Every row comes from one small tree of marks. Brackets hold a mark, then the marks that hang from it, in the order of their numbers. Every link used is in the known rows. Which tree was each row made from?
Known rows
{j_90 {j_716 {j_224 j_435} {j_478 {j_15 j_293 j_613}} j_664}}: [-53.5 -44.1  48.7  40.6 -22.8  -5.3 -23.7  19.3   4.6  72.1  64.3 -24.4
  26.1  -4.3  61.0 -17.7 -28.5 -37.6  10.8 -47.2 -48.7 -63.3  16.5 -40.9
 -14.0  18.7 -32.4  14.6 -31.9   3.2  -6.3]
{j_224 j_435 j_497 {j_716 j_664}}: [  4.6  13.6   2.8  67.4  -4.3  36.2  -4.3  -4.9 -24.7  -9.1  17.7 -10.7
 -48.4 -12.2  31.1 -13.7 -26.9   2.2  38.4  -9.9 -16.9 -10.5  -0.8 -29.7
  -5.8  -4.3 -34.0 -52.7 -63.3 -18.7  13.7]
{j_90 {j_716 j_224 j_664}}: [ -8.3 -24.2  19.9  36.2   4.9  -3.2  10.4  -4.7 -12.1  28.1  -7.7 -33.4
  23.7 -10.4  37.6  -1.6 -14.0 -22.8  -7.0 -36.3 -21.7 -13.7  18.4 -24.0
 -16.0  -2.2  -5.9   3.3 -13.8   8.3  -7.5]
{j_613 j_15}: [-11.4   5.8  -3.9   3.4   5.3 -15.8   6.5   3.4  10.4  -8.6  12.6   7.5
  17.1   7.0   6.2  -1.5  -1.6 -35.7 -11.6   4.3   2.0 -13.8  -4.9 -13.5
  -2.3  -4.3  15.0  -6.7  -4.1   7.0   3.3]
{j_224 j_435 {j_716 j_90 {j_478 j_219} j_664}}: [-60.3  10.3  45.6  43.8 -15.0  -2.0  16.8 -10.2 -34.4  11.1  47.9  -9.1
 -15.1  22.1  34.3 -21.5 -52.3  -4.4  43.5 -46.1 -51.2 -14.3  28.5 -45.9
  29.0  13.3 -39.0 -11.4 -54.0  -6.7  28.3]
{j_219 {j_478 {j_15 j_613}}}: [-24.9 -22.5   3.5 -11.7  -4.9  -4.2  -1.8   3.1   9.6  37.4  21.9 -12.1
   2.7 -15.9  15.0 -17.2  -2.9 -24.9 -15.3  -8.2 -16.3 -15.8  13.1  25.2
  14.5  30.9  11.3   8.4 -17.3  -6.5  -9.6]
{j_90 {j_716 j_224 {j_478 j_219}}}: [-18.5 -12.7  23.9  21.9 -25.2 -18.4 -10.5 -19.1   5.9  38.7  23.0 -43.4
  26.2  -3.5  25.6 -16.2 -28.2 -24.0   9.3 -20.4 -35.4 -15.3  39.7 -41.9
 -26.9  13.4 -41.1   9.2 -16.0   8.8   4.1]
{j_716 j_224 {j_664 j_444}}: [-26.0 -20.0  39.2  21.9  -2.6   7.7  26.5   5.7 -29.5  19.4  -9.8 -12.5
  31.4  23.5  37.3   4.8 -19.1 -30.5 -17.0 -18.9  -2.3 -23.6  12.1  -2.9
   2.1  -9.4  -6.0 -12.0 -26.4  13.4  -5.4]
{j_90 j_716}: [ 16.2 -16.6 -25.5  14.7  -6.8  -4.6   2.8  -1.3  -1.4   8.5   7.5 -10.2
   2.5 -14.1   5.0 -12.4  -4.5 -22.6  14.7 -21.6 -15.7   2.1  -5.7 -13.5
 -16.7   3.6   2.1   3.2   9.1  -1.3  -5.4]
{j_478 j_219}: [-26.7   7.4  14.9 -15.1   2.6 -14.3   5.7 -13.7  -4.6  11.4  14.7  -1.9
  -1.0  10.2   5.3  -8.4  -6.1  -6.2   5.3  -2.0 -13.7   5.5  17.4  -1.2
  11.8   3.1   7.0 -15.9  -7.8   5.3  -8.8]
{j_613 {j_15 j_293 j_478}}: [-40.5   5.0  -2.5 -21.3  11.7   9.9 -16.6  31.3  20.8   6.9  35.8   1.3
  18.7   3.8   8.7 -19.9  -2.6 -66.5 -19.6   2.8  15.0 -29.5 -30.6 -22.5
  -0.8  12.5  22.9   3.3 -20.8  -5.6  -4.6]
{j_716 j_90}: [-18.5   0.6  23.7 -10.8   7.8 -14.5   9.6  19.4 -23.8  -4.4  12.4   0.8
   5.2  12.7  -5.9   2.4  -3.5  -8.9   0.6 -16.9  -7.4  12.6   5.7  -5.6
  20.1   5.0  11.4  14.9  -7.7   1.0  17.1]
{j_15 j_293 j_478 j_613}: [-35.8 -10.5  27.2 -38.7   3.3  17.2 -24.8  37.6  15.6  40.8  44.8  -1.7
  -9.4  -8.4   5.3 -17.1  20.1 -26.3  -4.5  -5.7  -0.2 -33.4 -26.1  15.4
  13.7  23.8  15.3   4.2 -29.6 -14.4 -19.9]
{j_444 j_664}: [ -1.1   8.7   2.0   3.7   0.6  15.4  13.6  -5.3  -3.7  -8.3 -11.5 -21.0
  -6.4 -13.4  20.7   1.6  15.5  -1.4  20.8 -26.6  -3.5  -7.8  -3.7  -9.3
   9.4  -5.9  14.3   7.9   6.3  10.0   2.0]
{j_90 {j_716 j_224 j_478}}: [  7.6 -19.4   9.0  33.9 -27.6  -4.1 -16.2  -3.9  10.1  28.1   8.6 -41.6
  28.9 -13.5  17.9  -9.0 -21.9 -21.3   3.8 -18.3 -20.0 -21.2  21.6 -39.5
 -38.7   8.3 -47.2  24.9  -8.6   5.3  11.0]
{j_664 j_444}: [ -0.8 -12.4  -6.3  -2.4 -15.8   6.9  18.1   6.0 -20.2   1.3   6.1   9.6
  10.2  21.0   3.0  -7.0 -10.7 -29.8   6.9  -5.6   4.2  -7.6 -13.0  10.6
   1.2  -2.1   3.2 -12.2  -3.8   1.1  -5.2]
{j_15 j_293 j_613}: [-21.0 -13.9  32.4 -28.5  -3.8  -3.7 -25.9  22.8   2.6  47.2  38.4   6.5
   1.2   1.5  -1.5   8.9  30.1  -6.2   1.8  -1.4  -2.4 -30.8 -22.4  18.0
  12.9   5.5  18.8  -4.3 -19.8   0.0  -9.5]
{j_478 {j_15 j_293 j_613} j_219}: [-65.8 -10.7  40.2 -45.9   4.1 -16.9  -9.6  14.0   4.4  62.3  73.5   6.1
   9.6   9.3  14.5 -16.5   3.4 -27.1  -9.1 -10.9 -32.2 -22.3   9.8   8.4
  24.2  12.8  32.0  -0.5 -19.4  -1.8 -24.6]
{j_91 j_293}: [  9.8  -3.7  -9.1 -23.6   0.8  -7.6 -18.0 -13.1   9.5  11.8  17.7   9.3
   9.2   2.6   8.2   3.0  -1.3 -13.9  17.5  13.2  18.0   6.0  -2.3 -11.0
 -18.4 -13.3   2.8  15.5   0.3  10.6   7.0]
{j_224 j_435 j_497 {j_716 {j_478 j_15 j_219} {j_664 j_444}}}: [-46.1  -0.4   6.9  60.0 -34.6  38.2  25.0 -14.3 -20.7  13.3  61.6 -12.0
 -19.3  19.7  53.7 -49.2 -81.7 -45.9  35.2 -27.1 -49.0 -24.8  23.6 -53.6
  -2.6   6.5 -44.2 -50.0 -69.8 -17.4   9.3]
{j_716 j_224 {j_478 {j_15 j_293}} {j_664 j_444}}: [-59.0 -27.5  42.3  14.7 -16.2  21.7   7.4  15.3  -4.8  49.3  32.4 -15.6
  62.0  27.9  46.8  -6.8 -49.0 -55.8 -36.7 -28.6 -10.4 -50.0  13.8 -35.5
  -6.6  -3.7 -18.7  17.2 -26.5   9.9   3.6]
{j_716 j_90 j_478}: [-22.5  -0.6  23.7  -1.4 -13.9  -5.7   3.5   9.7  -3.2   1.4  16.8  -5.7
  14.7  15.1  -1.7  -3.2 -21.6  -3.1   1.7 -21.1 -11.7  -3.8  13.4 -28.2
  10.2  12.0 -14.7  27.3 -11.0   2.5  30.4]
{j_224 j_435 j_497 {j_716 j_90 {j_478 j_15 j_219}}}: [-45.3  18.2  24.8  37.4 -23.4   8.1  -4.4   8.2 -21.9  -1.5  81.1 -18.7
 -26.6   9.7  19.3 -39.8 -66.4 -22.6  42.1 -17.4 -50.8   2.6  39.2 -62.7
   4.3  20.9 -51.5 -13.4 -65.3 -23.0  31.9]
{j_716 j_90 {j_224 j_435} {j_478 j_15} j_664}: [-65.2 -13.0  67.4  44.0  -4.2 -11.2   7.2  18.5 -22.3  11.1  29.6 -18.9
  29.9  22.2  50.3 -12.2 -59.6 -17.2  -4.3 -39.4 -35.6 -22.3  50.9 -53.4
  11.2  15.5 -43.8  28.4 -28.2   7.8  25.7]
{j_589 j_435}: [ -9.4 -20.0  -2.9  18.0 -36.3 -14.6  -1.8  24.3  -6.4 -12.2  -2.2  -4.6
  -4.4 -17.2  -0.4   3.6  -4.4   5.5   9.3   9.4 -10.4  -3.6  16.7  15.1
 -20.3  12.3 -14.6  -1.5   6.3  -7.7  -4.1]

Write each row's tree
[-58.6   2.2  18.1 -31.5   9.7  -9.0  -9.1   5.1  -0.7  32.8  53.2   3.4
  22.2  11.2  12.1 -14.8 -17.8 -33.9 -13.9 -10.2 -18.2  -4.0  10.4 -11.6
  13.7   3.2  24.3   4.8  -5.0   1.0 -12.8]  {j_478 {j_15 j_293} j_219}
[-66.7  -4.7  41.9 -51.6   5.8   2.9 -18.1  22.6  10.6  54.4  59.4  -4.6
 -10.4   2.3  11.2 -25.8  12.7 -29.7   1.9  -7.7 -16.2 -25.8  -9.2  13.4
  25.6  28.8  20.7 -10.4 -37.7  -9.8 -25.9]  {j_15 j_293 {j_478 j_219} j_613}
[  0.1  18.5  15.3  53.2 -31.4  21.2 -20.4  17.0 -24.5 -16.1  48.0 -17.6
 -35.2   0.1   3.2 -16.0 -39.2  -2.3  52.1  -7.9 -21.8  -6.5   7.5 -52.8
  -6.6  14.8 -62.4 -15.9 -65.3 -20.1  47.7]  {j_224 j_435 j_497 {j_716 j_90 j_478}}
[ -7.1 -33.9 -19.4  26.5 -12.2  12.0  40.2  -6.3 -26.0  17.9  -0.7  -1.6
  14.5  10.0  32.1 -19.0 -25.1 -50.8  11.4 -45.7 -20.7 -12.9 -16.4  -8.6
  -4.7  -5.8  22.4 -16.6  -1.5   3.5 -13.0]  {j_90 {j_716 {j_664 j_444}}}
[  8.8   9.0  30.0  45.1  -7.5   1.8 -36.6  14.4 -18.9  -7.6   7.7 -24.4
 -17.3  -4.1  17.1   1.6 -12.2   3.2  22.0  23.4   3.1  -9.5  19.3 -22.3
 -23.5   9.6 -52.0 -35.8 -49.6   0.5  16.0]  {j_716 {j_224 j_435 j_497}}
[-43.2  -8.0  38.5  13.7  -1.8   3.3  23.9  -1.0  -8.7   9.5   3.9  -6.6
  18.5  16.1  21.6  -3.3 -31.2  -3.7  -9.5 -40.2 -21.7 -13.9  16.1 -37.0
  22.5   5.8  -1.1  17.6 -19.4   8.6  26.9]  {j_716 j_90 j_478 j_664}
[-40.2 -31.8  23.8  28.2  -7.9  11.3  -9.0   5.5  12.0  58.0  34.5 -37.4
  53.7  -8.2  48.7 -15.5 -42.3 -47.4 -26.6 -46.1 -28.9 -38.9  17.2 -57.8
 -24.8   2.5 -19.9  32.9 -13.5   6.4   0.2]  {j_90 {j_716 j_224 {j_478 {j_15 j_293}} j_664}}
[-37.7 -18.7  26.5 -32.8  -0.6  -3.0 -14.3  27.5   9.2  50.0  57.7   7.2
  11.7   0.0   7.0  -6.1  10.8 -23.5 -15.3 -10.0 -15.2 -28.2  -8.1   9.4
  13.4   8.1  23.8  13.6 -10.4  -7.8 -17.5]  {j_478 {j_15 j_293 j_613}}
[-75.6 -13.3  76.6   8.2 -14.2 -10.5  36.3  -0.5 -40.3  34.2  23.3 -20.8
  46.3  47.2  40.2  -9.3 -50.9 -37.0 -11.5 -40.8 -29.4 -21.8  42.2 -33.2
  24.6   5.8 -13.2  -0.3 -46.1  17.8  16.5]  {j_716 j_90 j_224 {j_478 j_219} {j_664 j_444}}
[-52.8  -1.0  27.8   9.8  -6.6   3.1  20.4 -33.1  11.4  24.9   6.8  -9.7
  12.4  12.3  36.2 -14.1 -31.5  -1.8  -6.7 -28.9 -30.0 -18.0  28.9 -31.1
  14.9   4.6  -6.5 -13.2 -20.4  13.8   3.5]  {j_716 {j_478 j_219} j_664}
[-27.2  -5.8  47.5  47.8   5.5  -9.2  -5.5   3.5 -25.3   6.1  -5.5 -12.1
   2.5   8.8  43.9   6.3 -15.9   3.3   8.8 -15.7  -8.8 -22.7  23.5 -15.9
   2.2   2.2 -34.2 -16.2 -28.8  11.8   2.7]  {j_716 {j_224 j_435} j_664}
[-15.6   3.0  22.1  55.2 -13.5  29.9  24.4  23.9 -68.8 -13.4  36.0   0.4
 -32.8  24.2  27.0 -15.9 -44.7 -32.6  45.9 -31.3 -18.9  -7.5  -9.9 -24.4
  15.4   0.5 -20.1 -48.9 -75.1 -14.6  24.8]  {j_224 j_435 j_497 {j_716 j_90 {j_664 j_444}}}
[-29.4   1.0  30.9  32.2 -11.5  17.9  24.8  -2.2 -16.2  10.6  25.1 -16.6
   2.1   7.4  18.6  -8.8 -37.5  -2.7   5.4 -43.8 -29.9 -13.5  12.3 -41.9
  17.0   0.4 -20.9  17.8 -39.0 -12.0  30.0]  {j_224 {j_716 j_90 j_478 j_664}}
[-43.5 -18.0  63.3  10.3   4.8  -6.9  34.7  23.9 -55.3  15.9   2.4  -9.1
  36.2  39.2  29.5   5.0 -25.8 -36.5 -17.4 -35.5  -8.0 -11.1  17.4  -8.9
  21.1  -3.6   5.4   2.3 -34.7  14.5  11.1]  {j_716 j_90 j_224 {j_664 j_444}}
[-38.2 -20.6  11.6 -27.8  -2.8  -2.1 -24.2  19.1   7.8  56.0  42.9  -6.4
  14.8 -11.2  11.5  -7.6   5.0 -37.8 -19.1  -6.7  -3.5 -29.4  -7.1  23.7
  14.9  27.5  20.4   6.5 -24.8  -2.7  -7.9]  {j_219 {j_478 {j_15 j_293 j_613}}}
[-13.1 -25.7   9.9  53.8 -12.6  25.3   4.3  -8.5  14.9  30.0  13.5 -51.3
  26.4 -22.8  51.8 -25.8 -56.1 -36.4 -17.0 -28.9 -38.4 -21.3  40.0 -68.6
 -37.8   5.6 -30.7   5.3 -35.9   1.1   8.3]  {j_90 {j_716 {j_224 j_497} {j_478 j_15} j_664}}
[  4.4 -12.9  16.7  70.6  -3.9   8.2 -14.3   1.0 -27.2   8.8   0.6 -34.1
 -13.1 -17.4  46.9  -9.0 -27.2 -18.1  29.0 -20.0 -21.9 -15.0  18.3 -43.0
 -29.1   6.5 -34.4 -39.5 -49.2   4.9   7.4]  {j_90 {j_716 {j_224 j_435 j_497} j_664}}
[-35.6   5.7  22.7  62.4 -14.5  31.8   9.3   9.6 -21.1  -5.3  52.4 -18.5
 -23.3   1.6  36.4 -30.7 -68.6 -17.7  26.1 -34.8 -41.7 -12.7  24.8 -68.3
   5.1   9.5 -43.0  -5.9 -63.0 -21.6  36.9]  {j_224 j_435 j_497 {j_716 j_90 {j_478 j_15} j_664}}
[-39.5  -9.3  19.3  -4.3  -9.8  -3.0  12.8  16.0   2.7   4.5  37.1  -6.9
  25.6  12.6   8.0 -17.5 -41.9 -18.6 -12.3 -27.2 -25.6   0.6  26.0 -37.5
  10.6  13.6  -9.1  44.7   0.2  -3.6  22.8]  {j_716 j_90 {j_478 j_15}}
[-41.1  13.4  68.4  30.2 -18.7 -17.4 -26.8  10.3 -28.2   5.5  39.7 -31.2
  -2.7  18.7  23.0  -8.2 -40.1  -6.1  29.9   1.9 -26.0  -8.6  51.1 -52.6
  -0.7  23.7 -58.4 -24.2 -69.1  10.0  39.1]  {j_716 j_90 {j_224 j_435 j_497} {j_478 j_219}}
[-53.8 -12.1  33.6 -31.3   0.1 -19.9  13.1  -0.5   6.1  40.9  53.4   1.0
  -1.6   7.4  16.1 -24.1  -5.1 -14.7  -5.1 -10.5 -44.1  -7.5  29.0  10.1
  23.5  16.5  23.6  -0.5 -13.7  -5.3 -28.8]  {j_478 {j_15 j_613} j_219}
[-41.3 -16.2  30.1   0.5   2.8   1.4  49.0  18.1 -48.4   3.5   5.5  11.6
  19.4  35.6  21.6  -4.8 -26.4 -35.8  -4.8 -42.6 -13.5  -4.9  -4.4  -2.7
  32.5  -2.8  28.8  -8.0 -18.6   9.4   9.0]  {j_716 j_90 {j_664 j_444}}
[-76.8 -21.6  46.5  -8.0 -11.5  -0.5  28.2 -20.9  22.4  56.8  45.7  -7.8
  11.6   9.6  45.7 -28.6 -31.2 -11.1 -16.5 -34.7 -59.4 -33.5  40.8 -19.6
  26.5  15.1  11.3   2.8 -23.9   2.1 -16.5]  {j_716 {j_478 {j_15 j_613} j_219} j_664}
[-52.1  -4.2  62.4  53.3  -4.3   7.3  -4.3  20.6 -21.9   5.4  30.2 -29.4
  13.0  10.8  51.7 -16.4 -63.1 -17.3  -1.3 -23.4 -32.4 -20.0  49.7 -65.4
  -0.6  15.3 -45.3   2.5 -57.6   3.2  34.5]  {j_716 j_90 {j_224 j_435 j_497} {j_478 j_15} j_664}
[-88.8   1.8  82.5   0.8   8.3   6.0  -6.0  14.2 -12.1  47.6  54.4 -37.3
  40.8  17.8  44.8 -10.6 -55.1 -36.8 -31.5 -26.8 -31.8 -19.4  48.0 -67.2
  11.3   8.5  -5.5   0.3 -68.3  13.9  24.0]  {j_716 j_90 {j_224 j_497} {j_478 {j_15 j_293} j_219} j_664}
[  4.9 -14.3  16.8  46.8   3.6  14.2   0.2  -4.6 -10.6  20.7  -7.9 -42.8
   6.2 -23.3  37.7  -5.0 -19.1 -23.9  -2.1 -20.1 -16.8  -8.4  17.3 -37.4
 -29.0  -2.9  -7.0 -25.2 -43.2   7.5   3.0]  {j_90 {j_716 {j_224 j_497} j_664}}
[  4.2  17.2  13.0  28.1 -24.9  26.9  -6.3   9.6 -10.3  -5.7  36.9 -27.2
 -21.0  -7.3  -6.8 -12.4 -34.5  -5.3  21.3  -8.1 -16.3  -0.9   9.2 -46.7
  -6.5   4.5 -39.2  -2.2 -60.8 -20.1  42.9]  {j_224 j_497 {j_716 j_90 j_478}}
[-30.3  -2.3  59.7  34.8 -20.0 -22.0 -23.3  22.8 -25.7  -0.6  23.5 -19.5
  14.6  20.3  16.3   2.5 -28.8   0.3  21.1 -12.8 -15.6 -16.7  32.8 -38.9
   0.1  19.1 -64.7  20.2 -30.4   8.1  36.9]  {j_716 j_90 {j_224 j_435} j_478}
[-17.8 -10.8  35.8  64.5 -31.9  27.5  -3.3   2.7 -24.9   9.1   4.3 -22.5
   6.6  18.5  51.9 -10.7 -49.5 -24.7  19.0  -5.1  -9.2 -41.3  18.2 -40.7
 -19.6   4.2 -60.0 -44.4 -65.3  11.8  21.1]  {j_716 {j_224 j_435 j_497} j_478 {j_664 j_444}}
[-50.3 -18.6  65.4  43.6 -22.6  -4.7  16.7  20.8 -49.1  10.4  18.7 -10.1
  28.6  43.3  44.7  -3.4 -48.0 -29.1  15.5 -38.2 -19.5 -35.8  23.5 -33.4
  13.8  10.2 -47.8   0.3 -43.8  13.6  27.8]  {j_716 j_90 {j_224 j_435} j_478 {j_664 j_444}}
[-32.9  -7.1  60.9  45.0  -4.4   3.3  10.7  30.7 -68.2  -2.6  13.0 -10.8
   2.0  32.9  40.3  -1.7 -36.3 -32.7  19.0 -18.0  -9.6 -15.9  15.4 -25.1
  10.8   4.3 -22.0 -40.6 -67.7   9.8  24.5]  {j_716 j_90 {j_224 j_435 j_497} {j_664 j_444}}
[-69.2  13.0  13.6 -32.5  17.4  -5.7 -11.5  19.2  16.0  18.4  52.0   0.6
  18.1  12.5  14.8 -30.4  -8.5 -69.5 -12.8   1.1   0.1 -23.8 -12.2 -24.9
  10.1  15.7  29.5 -12.6 -29.2   0.2 -10.4]  {j_613 {j_15 j_293 {j_478 j_219}}}
[-31.1 -20.5  26.0  68.3 -36.9   9.2   3.7 -13.9 -30.7  27.9  26.4 -35.0
   7.7  13.9  64.3 -30.3 -61.3 -49.8  39.1 -29.6 -41.0 -33.3  29.4 -54.9
 -24.5  15.0 -50.7 -55.2 -62.9  13.4   8.6]  {j_90 {j_716 {j_224 j_435 j_497} {j_478 j_219} {j_664 j_444}}}
[-47.0  -8.1  71.1  19.9   0.2  -5.3  10.3   5.5 -15.6  21.0   1.8 -27.6
  36.0  16.6  30.6   7.7 -32.9  -1.6 -21.3 -33.6 -17.9 -19.1  37.6 -40.7
  12.9   4.8 -23.7  24.9 -32.2  13.8  27.0]  {j_716 j_90 j_224 j_478 j_664}
